Each row comes from the steps of one walk. Every step used is in the known rows, and no mark comes twice. Write the walk behind each row, first mark first.
Known rows
mageb, kidubo: -.10 -.20 .21 -.36 -.13 -.11 .01 .25 -.11 -.06 -.14 .05 -.02 -.16 .15
 .06 -.12 .06 .28 -.10
buno, mageb: -.20 -.25 -.05 -.17 .07 .15 .08 .20 .12 -.10 -.15 .10 -.11 .01 -.05 .09
 -.04 .22 .30 .05
suto, kidubo: -.11 -.13 .19 -.29 -.18 .03 .07 .10 .07 -.02 -.21 .06 -.22 -.13 .03 .01
 .02 .11 .16 -.08
mageb, ladi, lepop, buno, kapul, kidubo: .44 -.31 .22 -.39 .44 .27 .00 .34 -.04 -.24 -.27 -.11 .23 -.16 -.07 .04
 -.36 .49 .46 -.20
lepop, buno, kapul, kidubo, mageb: -.03 -.31 .25 -.53 .29 .35 .22 .36 .15 -.08 -.21 -.05 -.04 -.08 .08 .20
 -.28 .35 .28 -.10
ladi, lepop, buno, kapul, kidubo: .21 -.25 .10 -.35 .24 .27 .01 .27 -.04 -.13 -.14 -.17 .18 -.17 .05 .04
 -.22 .37 .41 -.13
mageb, ladi, lepop, buno, kapul, kidubo, suto: .30 -.22 .17 -.50 .43 .36 .00 .34 .09 -.17 -.38 -.06 .25 -.17 -.14 .08
 -.42 .52 .36 -.21
kidubo, kapul, buno: -.12 -.11 .04 -.08 .05 .00 .28 .25 -.22 -.02 .04 .10 -.01 -.06 .08 .06
 -.04 .41 .03 -.10
kidubo, kapul, buno, mageb, ladi: .03 -.20 .10 -.14 .33 .18 .24 .37 -.07 -.10 -.13 .18 -.03 -.01 -.21 .14
 -.24 .66 .28 -.21
lepop, buno, mageb, kidubo: -.07 -.12 .37 -.44 .16 .09 .07 .30 -.05 .02 -.23 .14 -.01 -.18 -.07 .11
 -.15 .19 .59 -.07
suto, kidubo, kapul, buno, mageb, ladi: .02 -.10 .25 -.25 .23 .23 .16 .26 .01 .00 -.23 .17 -.16 -.12 -.28 .12
 -.21 .69 .34 -.37
mageb, ladi, lepop, buno, kapul: .51 -.39 .27 -.27 .37 .32 .03 .33 -.10 -.17 -.16 .01 .19 -.11 -.17 -.07
 -.36 .45 .40 -.14
ladi, lepop: .04 -.27 -.03 -.10 -.02 .06 -.03 .24 -.16 -.12 -.11 -.03 .03 -.03 .05
 -.03 -.06 .17 .14 -.03
kapul, kidubo, mageb, ladi, lepop: .10 -.37 .11 -.34 .32 .18 .03 .51 -.04 -.24 -.41 -.08 .03 .02 .02 .21
 -.28 .39 .19 -.24
mageb, kidubo, lepop, buno, kapul: .14 -.16 .30 -.30 .19 .19 .08 .13 .17 .05 .03 .05 .02 -.33 -.14 .06 -.37
 .36 .48 -.26
mageb, kidubo, kapul, buno: -.11 -.06 .23 -.26 -.03 -.08 .16 .32 -.30 .04 .01 .10 .01 -.21 .09 .08
 -.15 .40 .21 -.30
buno, lepop: -.09 -.31 -.11 .03 .07 .14 .06 .17 .00 -.07 -.08 .03 -.17 -.16 .01 .05
 -.08 .18 .24 .01
suto, kidubo, lepop: -.12 -.06 .08 -.13 -.06 .07 .10 -.01 .27 .03 -.14 .05 -.25 -.18 -.11 .07
 -.07 .27 .16 -.18
kapul, kidubo, lepop: -.21 -.10 -.15 -.09 .13 -.02 .15 .10 .25 -.13 -.15 -.09 -.06 -.11 .12
 .16 -.09 .29 .19 -.06
ladi, lepop, buno: .17 -.23 .18 -.15 .16 .08 .12 .27 -.25 -.07 -.18 .04 .11 -.09 .01 -.03
 -.06 .15 .27 .04
kapul, buno: -.12 -.21 .09 -.19 .09 -.11 .19 .25 -.26 -.16 -.13 .08 .10 -.02 .24 .10
 -.04 .26 .10 .11

Write each row's walk
-.20 -.02 .13 -.21 .05 .22 .16 .16 .03 .11 -.12 .14 -.22 -.14 -.18 .14
 -.05 .57 .27 -.32 -> suto, kidubo, kapul, buno, mageb
.39 -.30 .30 -.20 .34 .07 .11 .38 -.23 -.17 -.28 .10 .16 -.06 -.09 -.04
 -.17 .27 .32 -.04 -> mageb, ladi, lepop, buno
-.11 -.12 .10 -.05 .09 .06 .08 .28 -.26 .08 .03 .08 -.07 -.35 -.05 .13
 -.22 .48 .34 -.37 -> mageb, kidubo, kapul, buno, lepop
.13 -.27 .23 -.31 .13 .22 .20 .19 .04 -.04 -.03 .06 .04 -.14 -.02 -.02
 -.17 .25 .29 .04 -> lepop, buno, kapul
-.08 -.03 .32 -.33 .11 .20 .22 .29 .01 .16 -.08 .16 -.13 -.21 -.25 .09
 -.17 .33 .52 -.29 -> lepop, buno, mageb, kidubo, kapul
.31 -.40 .38 -.27 .42 .25 .21 .53 -.16 -.11 -.36 .12 .04 .02 -.15 .09
 -.28 .33 .24 -.14 -> kidubo, mageb, ladi, lepop, buno
.07 -.08 .26 -.22 .15 .28 .05 .35 -.15 .15 -.07 .10 -.02 -.22 -.31 .04
 -.19 .41 .57 -.39 -> ladi, lepop, buno, mageb, kidubo, kapul
-.34 -.07 .17 -.48 .13 .06 .01 .32 -.08 .00 -.32 .16 .08 -.15 .02 .25
 -.25 .39 .34 -.16 -> kapul, buno, mageb, kidubo, suto
.08 -.18 .32 -.33 .20 .16 -.08 .36 -.20 .01 -.24 .08 .08 -.19 -.15 .08
 -.19 .25 .62 -.20 -> ladi, lepop, buno, mageb, kidubo
.08 -.23 .12 -.15 .28 .25 .05 .30 -.11 -.05 -.20 .08 .06 -.06 -.16 .05
 -.08 .27 .46 .00 -> ladi, lepop, buno, mageb
-.20 -.06 .33 -.52 .16 .16 .10 .30 .08 .09 -.35 .19 .00 -.19 -.16 .17
 -.22 .20 .46 -.11 -> lepop, buno, mageb, kidubo, suto
-.24 -.09 .17 -.46 -.13 -.02 .05 .24 .03 .03 -.26 .08 .00 -.16 .05 .12
 -.18 .10 .16 -.14 -> mageb, kidubo, suto
.40 -.50 .34 -.38 .44 .49 .11 .47 -.01 -.11 -.21 .05 .07 -.04 -.23 .05
 -.46 .50 .31 -.24 -> kidubo, mageb, ladi, lepop, buno, kapul
-.23 -.09 .11 -.19 .27 .02 .02 .24 .00 -.04 -.13 .14 .02 -.21 -.05 .24
 -.26 .49 .47 -.23 -> kapul, buno, mageb, kidubo, lepop
-.08 -.04 .08 -.16 .30 .01 .28 .14 .15 -.08 -.19 -.03 .00 -.17 .07 .18
 -.08 .27 .30 .00 -> kapul, kidubo, lepop, buno
-.29 -.28 .05 -.37 .11 .09 .18 .37 .11 -.12 -.29 -.04 -.13 .02 .22 .24
 -.10 .20 .09 -.06 -> kapul, kidubo, mageb
.06 -.12 .13 -.22 .58 .18 .23 .26 .31 -.14 -.37 .07 -.01 -.11 -.22 .23
 -.27 .50 .56 -.11 -> kapul, kidubo, lepop, buno, mageb, ladi
-.07 -.19 .18 -.24 .23 .18 .22 .24 .03 -.05 -.20 .17 -.06 -.03 -.09 .09
 -.03 .21 .41 .11 -> lepop, buno, mageb
